What can hang from each mark:
E: G T
Y: D
D: G N Q
A: D
T: A G
G: A E T
W: D
Q: D

Each row was made from one small tree. Brackets hold a mark, then the marks that hang from it, in alphabetical order. Every link used is in the known rows. Write each row's tree.
Known rows:
(Q (D (G A T) N)): [ 14.1  12.8 -18.7  21.3 -17.1 -36.1 -17.4   6.1 -58.7  -3.7  39.6  71.1
  11.3 -32.0  18.9 -22.0  -6.3 -16.7  27.9  -2.6  -5.6]
(T (G (A D))): [ 11.1  11.7   2.9  -4.3   7.2 -39.6  -2.1  27.8  -2.2  11.6  20.8  60.8
   4.9 -15.1  14.6 -13.6  -2.0 -19.3  23.8 -38.3 -12.6]
(Q D): [-11.3   9.2  18.0   2.0 -20.5 -38.7 -11.5   3.3 -19.7  -0.3  25.4  42.6
  22.0 -28.8  14.9  -0.8  -7.5 -13.5  15.0 -17.3 -17.1]
(A (D G N Q)): [-13.2  22.1 -12.8  29.9 -16.6 -42.6  26.0  24.6 -23.2 -13.2  31.4  43.9
  11.7 -23.0   8.7 -29.8  -7.9 -20.5   4.8   9.1   2.8]
(E (T (A D) G)): [ 11.7  14.0   8.3 -15.1  -7.3 -27.9  -8.0   4.6   6.4  24.8   8.8  48.1
  25.9  -1.0   1.4  -1.8  14.3 -20.1  24.2 -31.3  -6.5]
(Y (D N Q)): [-26.3  26.1   0.5  20.5 -17.3 -40.2  19.5  35.1 -26.8 -15.9  13.8  41.8
   7.5 -22.7  15.0 -27.4 -13.0 -20.0   0.7  -5.9  -2.9]
(Y (D (G A T) N Q)): [ 10.6  28.5 -26.6  16.7  -8.7 -36.9   8.8  34.1 -50.2 -15.7  23.8  63.1
   3.0 -32.2  19.3 -46.4  -5.7 -23.3  15.3  -3.5  -4.5]
(W (D (G E) N Q)): [ -5.7  20.8 -17.5  23.0 -12.8 -56.9  23.5  21.9 -43.7 -14.1  45.2  61.9
   3.2 -24.6  -0.6 -32.9   5.7 -22.7   0.1   1.9   0.8]
(D (G A)): [  5.5  11.5  -2.6   0.3  -6.0 -41.5   4.8  17.9 -23.5   4.1  23.8  56.0
   6.2 -24.3   7.6 -11.8  -3.3 -23.2  10.7 -21.5 -16.4]
(W (D (G E (T A)) N Q)): [  6.5  21.4 -32.3   2.7 -15.0 -49.4   4.8  12.2 -48.8  -5.6  46.6  68.3
   9.4 -24.7  -1.4 -45.5  25.7 -26.2   9.2   1.2  -6.5]
(Y (D (G A) N Q)): [ -6.0  27.3 -15.3  26.0  -9.1 -47.7  23.8  38.9 -40.1 -14.7  25.7  61.5
   4.6 -27.0  11.6 -46.6 -11.1 -26.7   6.0  -5.3   3.8]
(Y (D Q)): [-15.6  24.0   9.2  -1.9 -12.0 -40.1  15.6  31.0 -11.5 -13.7   8.4  33.9
  12.1 -28.3  14.8 -23.6  -7.8 -20.5   2.6 -18.9 -15.6]
(D N Q): [-31.9  19.5   1.9  17.5 -18.4 -37.6  19.3  21.3 -26.1  -9.2  21.0  40.4
   3.8 -25.2  11.0 -15.4 -14.4 -17.7  -7.6  -3.6   2.3]
(E G (T A)): [ 18.9  13.2  16.4  -6.6 -11.0 -22.1  -2.2   5.3  -4.5  23.3  10.7  42.2
  23.8 -18.6   3.2   9.9   6.8 -18.7  14.0 -31.5   4.5]
(W (D (G T) N Q)): [  1.6  23.0 -18.8  19.1 -20.6 -38.5   6.8  15.0 -41.7 -13.6  31.5  47.9
   0.8 -23.0  10.0 -24.6  -1.4 -18.8   4.5  10.1  -8.4]
(T A G): [ -7.4   3.0   7.1 -21.0 -11.6 -34.5  -7.5   7.5  13.8  20.6  16.4  43.6
  12.5  -0.9  -0.8  -4.4  13.9 -18.9  10.2 -32.3 -13.1]
(W (D N Q)): [-27.6  23.6   4.6  20.1 -20.1 -47.4  17.8  22.6 -32.9 -11.8  26.5  45.4
   0.2 -21.3   9.2 -21.4 -11.3 -21.2  -8.6  -2.2  -2.6]
(E (G T)): [ 27.8   8.9   4.2  -1.7  -4.3 -17.0 -11.6  16.0 -10.0   6.2  17.1  40.5
   5.2 -30.0  20.1  12.3  -5.1  -9.4  21.4 -26.3 -16.9]
(Y (D N)): [-19.0  19.0   7.7  17.8 -16.4 -35.4   4.3  32.6 -27.8  -7.3  10.2  47.0
   6.1 -10.2  13.3 -10.4  -9.7 -21.9  11.5  -8.5 -15.1]
(Y (D (G A E T) N Q)): [ 20.1  27.7 -37.6  12.7   1.5 -44.6  10.1  36.5 -61.9 -16.5  35.1  76.9
   3.3 -39.4  15.7 -53.3   5.3 -25.8  21.9 -10.7  -4.5]

Which tree is each row?
[ 20.9  15.4 -29.0  17.0  -4.6 -35.3  -3.9  20.0 -45.7  -5.2  37.9  66.5
   8.9 -23.2  12.0 -19.2  11.6 -19.5  31.3   0.7 -20.2] : (A (D (G E T) N))
[ 34.2  13.1  -1.1  -3.7   5.0 -22.5 -11.0  23.8 -23.4   9.9  22.0  58.0
   0.5 -37.9  24.2  -1.9  -5.9 -15.5  23.5 -38.3 -12.6] : (E (G A T))
[ 18.6  25.7 -33.5  13.5  -1.5 -51.9   8.4  24.6 -67.7 -12.2  48.0  81.6
  -3.0 -38.7  11.0 -47.3   8.6 -25.9  12.5  -7.6  -4.6] : (W (D (G A E T) N Q))
[ -3.7  12.2  -7.3  28.9 -18.6 -46.9  -2.2  11.1 -47.7  -1.5  41.9  69.3
  13.6 -26.9  11.7 -24.7  -9.2 -20.1  18.7  -4.2   3.2] : (Q (D (G A) N))
[ 20.4  15.5 -32.2   9.7   0.6 -38.4  -5.8  20.3 -61.0   0.2  38.2  81.3
  -0.5 -30.8  11.5 -23.1   6.4 -21.6  24.0 -12.1 -13.8] : (D (G A E T) N)
[ 19.6  15.4 -12.7 -19.4   8.1 -36.7 -13.7  20.5 -45.8   5.1  26.1  73.6
   2.1 -41.6  19.6 -15.1   7.2 -21.3  24.1 -38.2 -29.7] : (G A E T)
[ -6.7  16.7 -25.0   3.8 -24.9 -32.0   4.6   7.9 -30.6  -2.9  28.8  47.8
  12.3 -21.7   4.0 -33.0   9.1 -20.4   3.6   5.8  -2.3] : (D (G (T A)) N Q)
[ -8.3  16.8  -4.8  26.1 -17.6 -37.7   8.2  28.1 -27.5  -8.4  17.2  47.6
   8.4  -6.9   6.6 -14.7  -5.0 -22.3  14.0   2.6 -11.8] : (Y (D G N))
[ 11.5   7.9 -26.5   6.6 -22.1 -41.0 -19.1  -4.2 -51.8   2.3  49.8  72.8
  24.9 -26.1   3.8 -30.1  23.0 -19.8  31.6  -0.9  -8.1] : (Q (D (G E (T A)) N))
[ -2.5  21.7  -3.0   5.5 -14.0 -41.6  20.0  26.9 -11.0 -15.6  17.1  34.6
  14.8 -25.4   8.5 -28.9  -2.6 -20.5   5.7  -8.2 -12.8] : (Y (D G Q))
[ 10.6  28.1 -23.3  18.8  -2.3 -44.8  22.3  17.5 -60.7  -2.0  32.6  74.8
   9.9 -37.1   4.8 -30.4  -0.7 -23.8   6.7 -11.7  18.6] : (D (G A (E T)) N Q)
[ 25.8  18.9 -28.0  12.5   0.2 -48.1  -7.0  22.7 -68.4  -2.0  44.7  86.0
  -3.8 -26.9   9.6 -28.8  11.5 -26.1  23.7 -11.4 -17.5] : (W (D (G A E T) N))
[-16.2  21.7 -15.5  19.5 -20.8 -45.4  22.4  18.8 -18.1  -4.7  34.2  49.8
  18.5 -16.4  -0.2 -43.3   8.0 -26.4   3.5   7.4   4.8] : (T (A (D G N Q)))
[ 20.5  19.5 -12.9  25.5  -9.3 -45.6  -4.6   3.6 -70.2   2.6  42.7  85.1
  22.8 -34.9   7.1 -20.0   0.4 -21.4  28.1 -12.2  12.7] : (Q (D (G A (E T)) N))
[  1.9  19.9  -7.4  16.4 -20.4 -32.1   4.8   6.0 -28.1  11.6  19.9  54.5
  26.7  -5.3  -2.4 -14.7  10.8 -25.8  18.3   2.0   2.0] : (E (T (A (D G N))))
[  5.3  35.3 -12.0  17.9   5.1 -45.1  20.0  28.0 -58.5  -2.8  28.5  77.6
  13.7 -41.9  15.0 -35.8  -4.5 -25.7  13.8 -19.8  12.1] : (G (A (D N Q)) (E T))
[  7.8  13.7 -11.5  14.0 -23.6 -42.7  -8.3  -9.9 -51.9   9.3  41.3  71.6
  35.5 -20.3  -5.0 -19.3  18.6 -22.2  24.6  -2.5  10.2] : (Q (D (G (E (T A))) N))
[ 16.1  20.8 -20.4  -5.8  -5.4 -34.9   5.6  16.5 -33.3  -5.4  25.4  53.7
   5.0 -43.0  16.6 -30.2  -3.4 -18.1   9.1 -16.1 -13.7] : (D (G A T) Q)
[  6.9  12.3 -17.0  25.7  -8.8 -54.3  -1.6  13.8 -60.3  -3.8  52.8  83.6
  14.5 -35.2   8.8 -32.0   1.8 -22.3  24.3 -10.6   2.9] : (Q (D (G A E) N))
[  8.9  23.9 -34.8   1.9 -12.7 -41.8   5.9  23.6 -43.4 -10.8  34.5  64.7
  15.3 -25.2   3.4 -53.1  23.3 -26.6  18.6  -1.3  -7.1] : (Y (D (G E (T A)) N Q))
[ -5.1  30.1 -10.4   6.5  -9.3 -42.1  16.6  14.9 -40.0   2.5  26.9  65.1
  25.6 -27.5   2.6 -35.2  12.8 -26.8  10.5 -11.5  10.1] : (G (E (T (A (D N Q)))))
[-15.6  21.5  -7.4  27.3 -22.0 -48.9  22.6  18.9 -31.8 -12.9  33.3  46.2
   3.4 -18.0   2.6 -24.8  -5.5 -21.5  -5.8   8.8   1.6] : (W (D G N Q))
[ 14.4  31.9 -20.2  21.7  -3.4 -53.9  21.2  18.4 -67.3  -4.9  38.0  80.2
   6.9 -34.0   2.4 -35.7   2.4 -26.4   6.5  -9.8  14.4] : (W (D (G A (E T)) N Q))
[-17.0  28.6  -5.5  21.4  -3.9 -45.9  21.7  35.9 -36.2  -8.3  28.4  62.5
   3.8 -33.3  18.7 -39.6 -14.9 -25.0   4.1 -12.8   3.5] : (G (A (D N Q)))
[-24.0  24.7  -0.3  22.8 -14.2 -39.7  20.5  28.4 -22.8 -11.5  23.2  44.6
   8.9 -26.1  15.2 -24.4 -12.6 -19.8   2.2  -1.7   0.5] : (A (D N Q))
[-10.0   7.8  -1.6  30.3 -28.1 -41.3  -3.2   4.0 -34.9  -6.4  37.2  50.7
  18.4 -18.3   8.0 -10.0  -7.9 -14.9  16.2   7.2  -0.7] : (Q (D G N))
